Each row comes from the steps of one walk. Every step used is in the known rows, and no mark comes twice. Write the walk behind each row, first mark first.
In the rows, zero is written as 128.
Known rows
gobesok -> rasos -> zamav -> kuful: [152  91 151 112 113 114 152 163 122 101  72 164 136 128 112 106 128 117
 158 185 141 101 170  98  84 188  99 102 147 161 107 101 135 125  76  50]
dalu -> gobesok -> rasos -> zamav -> zifur: [152 120 153  84 111 127 161 128 128 115  95 162 129 126 113 116 127  87
 168 161 159 115 152  93 117 180 144 119 148 155  96  90 119 129  98  61]
namas -> zamav -> zifur -> zire: [129 127 166  78 115 123 153 113 115 125 115 167 133 107 136 125 123  75
 135 167 140 122 127 126 100 152  79 137 143 132 118 103 142 125 107  70]
dalu -> zire -> zifur -> zamav -> kuful: [177  73 155 126 137 120 148 160 156 148 120 164 113 120 138  88 131 106
 129 174 168  92 113 113 129 144  60 110 144 149  96 115 130 119  71  37]
nidab -> zamav -> zifur -> zire -> dalu -> gobesok: [125 132 151  49 127 125 174 142 136 128 111 144 117 118 120 113 127 118
 168 150 210 138 121 121 102 187 144 123 141 148 120 129 139 115  93  31]
gesig -> zamav: [146 103 162  87 131 116 133  53 115 111 110 159 136 127 128 124 112 128
 147 195 134 123 157 110  66 187 148 130 147 153 115 100 147 134  92  63]
zifur -> zire: [134 126 182 100 129 117 159 107 117 125  90 140 126 118 126 119 129 129
 138 179 176 134 121 126  80 156 114 113 133 155 130  82 144 125 109  33]
nidab -> zamav -> namas: [194 118 156 134 139 111 152 160 153 150  99 162 105 123 130 105 107 130
 156 171 158 121 144  97  79 171 124 125 134 161 123 113 144 117  57  51]
zamav -> rasos: [151 122 178 129 117 122 156 123 116 144  97 159 119 138 120 110 118 149
 150 198 122 119 135  96  89 163 135 115 133 151 121 120 117 139  87  38]
zire -> dalu -> gobesok -> rasos -> zamav: [105 116 165  51 111 124 170 141 106 110  86 143 106 137 112 126 121 156
 177 161 209 135 152 112 108 212 164  96 140 163 108 119 138 131  97  51]
gobesok -> rasos: [116 119 177  86 117 122 155  84 124 121  96 150 117 129 121 100 120 136
 152 218 139 108 145 116  80 169 153 111 146 150 125  95 119 143  90  44]
namas -> zamav -> kurak: [164 106 165 115 124 120 146 128 103  95  94 179 110 128 114 137 115 134
 142 171 151 109 143  94  99 168 105 119 127 143 112  94 133 134  77  60]
zire -> zifur -> gobesok -> rasos: [101 139 166  79 131 134 164  84 136 123 118 154 102 130 132 112 134 114
 166 214 137 116 119 115  98 137 118 103 138 144 113  97  96 134  98  61]
dalu -> gobesok -> rasos -> zamav -> namas: [181 119 158 139 117 116 151 166 140 150  71 160 105 124 111 130 121 124
 171 155 181 121 139  82  97 181 136 102 132 173 100  86 131 118  89  57]
gobesok -> rasos -> zamav -> kurak: [132 112 164 127 112 117 142 133 127  81  67 169 115 134  99 133 128 126
 154 188 165 109 165  94 112 170 118 104 133 162 110  85 103 121  81  64]
dalu -> zire -> zifur -> gobesok -> rasos -> zamav: [104 124 156  90 115 131 153 137 164 108 103 148  98 124 144 116 130  93
 157 171 199 114 124 109 137 145  83 100 136 145  96  99  86 118  88  61]
sola -> zamav: [173 108 168  73 137 116 127 119 112 109  85 154 136 130 144 120 112 134
 146 171 153 134 175 105  79 188 131 113 139 180 122 104 154 131  90  45]
kuful -> zamav -> zifur -> zire -> dalu -> gobesok: [133 122 172  34 131 129 204 148 104 123 109 151  99 111 119 128 127 109
 152 151 229 141 113 124 114 169 138 134 135 149 117 124 141 126 119  78]
sola -> zamav -> zifur: [179 114 160  68 135 120 142 107 113 119 100 167 145 120 135 106 118  91
 145 174 128 130 176  99  97 174 124 133 152 166 117 120 145 127  96  57]
kuful -> zamav: [164 104 181  73 137 121 177 137 106 105 105 158 103 124 136 123 106 129
 142 171 175 124 150 113  91 164 128 132 133 163 123 103 143 145  87  87]
zire -> dalu -> gobesok -> rasos -> zamav -> sola: [130 127 167  57 103 132 182 157 126 103 101 152  97 148 107 134 126 157
 162 166 193 132 160  95 135 201 159  91 139 136  98 145 134 141  98  34]
sola -> zamav -> rasos: [170 116 168 105 121 120 117 141 121 129  79 165 136 141 141 122 113 143
 151 195 121 120 169  89  87 184 128 110 130 174 121 128 128 134  90  46]
zire -> zifur -> zamav: [140 111 174  96 144 124 142 112 128 129 143 167 107 134 139 111 127 112
 135 186 137 122 127 130 124 144  95 113 144 163 113 111 138 127  91  74]
zifur -> zamav: [150 107 168 116 141 118 143 132 118 130 117 156 120 134 135 118 118 137
 135 177 146 129 148 122  94 177 117 117 151 173 117 118 145 129  81  63]
kuful -> zamav -> rasos: [160 114 180 106 122 123 164 154 117 119  97 170 104 137 135 126 105 142
 143 196 145 111 144  96  95 161 127 129 127 158 120 127 116 144  86  87]
zire -> dalu -> gobesok -> rasos: [107 119 175  45 117 128 176 104 104 136  95 138 100 134 108 111 121 168
 173 192 189 126 132 114  90 199 189 101 141 151 119 120 131 145  98  27]
sola -> zamav -> rasos -> gobesok: [173 127 168 138 120 123 140 150 122 131  86 164 165 151 153 140 109 153
 153 158 120 133 169  74  85 193 130  98 126 183 118 131 109 137  78  24]
kurak -> zamav: [150 114 170 120 139 120 155 153  95  99 100 153 131 129 122 128 118 119
 136 170 158 111 155 129  78 178 142 110 139 163 126  88 155 130  73  56]
kuful -> zamav -> sola: [190 115 180  86 130 127 193 151 128  93 120 167  93 135 133 131 112 132
 123 175 167 117 159 100 117 157 127 127 133 134 112 127 138 151  87  74]
dalu -> gobesok -> rasos: [141 117 171  81 118 126 158  98 122 129  88 145 113 131 117 115 120 148
 166 186 169 108 129 102  77 182 176 105 137 155 110  77 124 147  94  22]
kurak -> zamav -> rasos: [146 122 172 152 123 124 143 167 106 119  93 164 133 139 119 133 118 129
 140 191 126  98 147 118  85 176 138 107 128 157 125 112 129 131  71  57]
dalu -> zire: [157  99 173 106 125 119 167 115 132 139  95 139 109 118 133  98 114 133
 135 163 200 119 122 111 104 163 128 119 141 145 113 100 126 135  79  14]
zifur -> gobesok -> rasos -> zamav: [113 132 153  97 121 125 156 149 133  98  82 148 115 136 128 131 127 127
 169 175 163 131 161 105  80 188 112 100 146 168 108 104 109 122  89  70]
dalu -> gobesok: [179 111 170  95 135 123 174 111 105 137  95 145 115 130 121 119 119 153
 159 146 185 129 126  97  82 182 162 113 134 163 109  81 147 141  92  14]
dalu -> gobesok -> rasos -> zamav -> gesig: [135 118 150  69 115 120 149 133 119 101  82 151 130 129 107 142 119 128
 178 151 177 107 161 113 104 186 132  75 126 161  98  68 108 141  95  79]
zifur -> gobesok: [151 127 160 108 143 125 177 120 117 126 100 142 112 128 126 119 126 143
 158 165 160 144 136 101  68 174 126 112 142 163 116 105 128 129  89  36]
nidab -> zamav: [163 115 157  86 135 117 149 133 137 107 111 152 118 132 139 107 105 136
 154 172 163 118 154 113  77 186 139 122 141 160 124 103 140 134  62  42]

Which walk is each row?
[174 117 172  86 116 127 167 134 118 108 129 173 111 137 138 133 110 129
 129 170 125 116 152 101 111 170 110 120 136 116 106 130 151 151  82  48]
namas -> zamav -> sola
[188 118 168 169 144 115 157 182 111 141  88 162 118 120 115 127 120 110
 139 170 155 115 144 111  81 166 129 114 134 167 125  96 155 113  69  70]
kurak -> zamav -> namas
[149 127 169 185 124 124 151 157 133 146 117 165 143 156 144 136 115 156
 143 164 117 129 140  88  92 178 115 103 139 181 111 141  97 135  70  46]
zifur -> zamav -> rasos -> gobesok
[155 130 146 108 134 126 184 151 126 109 104 159 124 125 120 122 132  86
 159 137 157 151 161  93 104 173  92 126 156 163 100 117 122 112  93  73]
rasos -> zamav -> zifur -> gobesok
[144 115 148  67 137 115 152 125 133 102 111 153 128 127 126 118 105 133
 163 167 157 109 163 130  81 174 121  95 131 151 119  94 121 138  59  74]
nidab -> zamav -> gesig
[144 118 173 105 106 124 137 136 113 134 108 174 121 138 138 128 104 140
 148 185 108 106 140 102  90 177 111 117 129 142 115 129 128 145  83  63]
namas -> zamav -> rasos
[180  81 155  93 124 116 157 155 100 123  99 173 135 122 129 112 115 127
 148 166 125 101 148  99  69 185  84 117 139 146 109 105 163 138  72  41]
namas -> zamav -> kuful
[120 117 170  87 111 118 146 130 124 103  86 154 121 134 124 117 118 120
 154 184 154 119 168 111  98 183 125 108 144 162 115  96 130 131  89  67]
gobesok -> rasos -> zamav
[ 84 137 172  44 110 130 180  95 116 143  95 143 112 115 104 109 138 115
 165 196 187 127 107 126 104 171 159 114 146 137 119 117 119 125 121  36]
zamav -> zifur -> zire -> dalu -> gobesok -> rasos
[ 91 136 146  59 126 127 157 119 132  91 112 158 117 130 119 135 133  95
 179 176 142 115 153 127 120 144  73  72 126 153 100  85  83 127  96 116]
zire -> zifur -> gobesok -> rasos -> zamav -> gesig
[137 129 165 105 119 118 163 137 122 114  97 157 141 114 122 124 138  71
 140 148 170 144 143 120 116 156  76 128 147 156 113  96 141 109 112  70]
rasos -> zamav -> zifur -> zire
[ 92 127 185  62 124 120 179 115  98 127  96 132 109 122 118 115 130 150
 145 186 199 152 121 139  94 173 124 108 138 152 136 124 153 123 113  36]
zifur -> zire -> dalu
[142 114 161  89 113 122 150 140 122 108  80 150 120 136 120 132 119 129
 169 154 183 118 150  99  95 193 151 101 138 167 102  79 130 133  93  49]
dalu -> gobesok -> rasos -> zamav
[101 132 179  59 124 123 192  98 103 136 109 144 118 112 110 102 140 108
 145 185 174 150 123 134 112 158 117 128 151 137 130 137 137 117 117  50]
zamav -> zifur -> zire -> dalu
[196 109 178 121 143 114 179 166 123 147  94 169  86 117 128 121 107 122
 142 173 175 127 139  95  92 155 117 134 130 164 120 112 145 128  85  99]
kuful -> zamav -> namas
[147 105 135 123 123 121 161 182 133 102  69 157 129 131 115 117 137 126
 172 176 145 111 164  85  71 191  91  96 145 170 100 105 116 116  77  54]
zifur -> gobesok -> rasos -> zamav -> kuful
[105 136 158  83 123 130 153 127 138  98 109 159 106 136 133 126 134  97
 168 183 152 126 145 106 113 153  92  99 137 157 104  98 103 120  98  82]
zire -> zifur -> gobesok -> rasos -> zamav
[189  84 153 120 128 112 166 178 111 110  79 163 141 127 114 111 130 124
 152 145 156 122 166  94  88 189  85 108 140 171 106  99 161 120  77  41]
rasos -> zamav -> kuful
[151 129 172 140 104 127 160 146 110 133 113 173 148 146 151 145 102 148
 150 150 109 120 141  83  85 182 113 108 125 152 111 130 107 151  71  41]
namas -> zamav -> rasos -> gobesok
[155 133 178 163 115 126 178 132 116 145 101 158 145 148 134 126 116 157
 154 162 125 131 138  75  85 171 136 103 129 163 117 120  98 143  76  15]
zamav -> rasos -> gobesok
[164 125 157  77 147 131 202 141 118 107 116 165 102 117 130 122 122  94
 152 166 158 135 146  98  90 156 111 144 148 156 110 120 112 129  90 108]
kuful -> zamav -> zifur -> gobesok
[124 134 159  89 105 125 151 134 140 117  82 154 134 117 117 132 138  78
 161 161 180 119 132 108 109 166 117 115 142 151 102  77 118 115 116  56]
dalu -> gobesok -> rasos -> zamav -> zifur -> zire
[119 126 178  59 125 124 181 125  99 140  89 128 107 123 112 126 131 165
 158 154 229 151 106 128  90 185 149 103 130 159 123 105 155 126 119  14]
zifur -> zire -> dalu -> gobesok
[139 113 158  95 141 118 159 148  88  94 102 153 141 123 109 140 118 115
 144 165 149 101 165 143  83 172 122  84 127 157 122  80 133 134  73  88]
kurak -> zamav -> gesig
[154 122 159 115 120 120 135 149 148 123 104 164 122 143 136 110 105 148
 157 194 131 106 148 100  83 180 137 117 133 152 123 127 115 135  59  42]
nidab -> zamav -> rasos
[153 129 143  85 132 132 174 129 112 123 127 170 122 116 134 124 118  92
 154 157 122 129 140 103  87 169  93 135 153 139 104 125 126 131  88  77]
namas -> zamav -> zifur -> gobesok
[124 129 164  61 118 124 183 152 106 122  98 145 123 118 107 130 139 104
 162 125 222 159 129 117 125 185 115 117 140 155 107 121 152 109 120  50]
rasos -> zamav -> zifur -> zire -> dalu -> gobesok
[172 107 163 142 126 114 155 152 113  77  76 167 119 133  99 137 129 127
 148 150 187 129 157  88 116 171 102 109 131 168 108  89 128 116  80  57]
rasos -> zamav -> kurak
[141  90 151  68 111 120 174 181 109 117  73 152 120 134  97 113 132 153
 181 165 192 116 154  96  91 219 138  90 140 164 102 119 147 127  85  33]
zire -> dalu -> gobesok -> rasos -> zamav -> kuful
[120 111 159  90 112 123 164 151 109  88  66 157  97 137  85 137 130 159
 174 163 217 125 149  88 124 199 157  92 129 161 104 110 115 123  91  50]
zire -> dalu -> gobesok -> rasos -> zamav -> kurak
[144 113 156  86 129 112 162 142 101  95  97 153 134 126 114 133 117 120
 156 140 164 130 172 122 109 174  89  87 129 166 108  89 132 133  89  90]
rasos -> zamav -> gesig
[135 132 174 100 127 122 173  95 119 137 103 152 131 110 121 109 136  86
 137 182 152 133 123 120  98 140 104 132 147 144 123  96 132 119 112  44]
zamav -> zifur -> zire
[175 101 176 117 139 120 174 142 112  85  87 173  92 125 109 135 116 135
 137 178 192 111 147  92 104 155 123 129 123 159 117  91 121 133  79  87]
kuful -> zamav -> kurak
[153 107 156  84 128 119 148  44 120 123 126 171 144 118 120 112 120  83
 145 199 106 121 159 101  85 174 140 149 160 140 109 115 137 129  96  77]
gesig -> zamav -> zifur
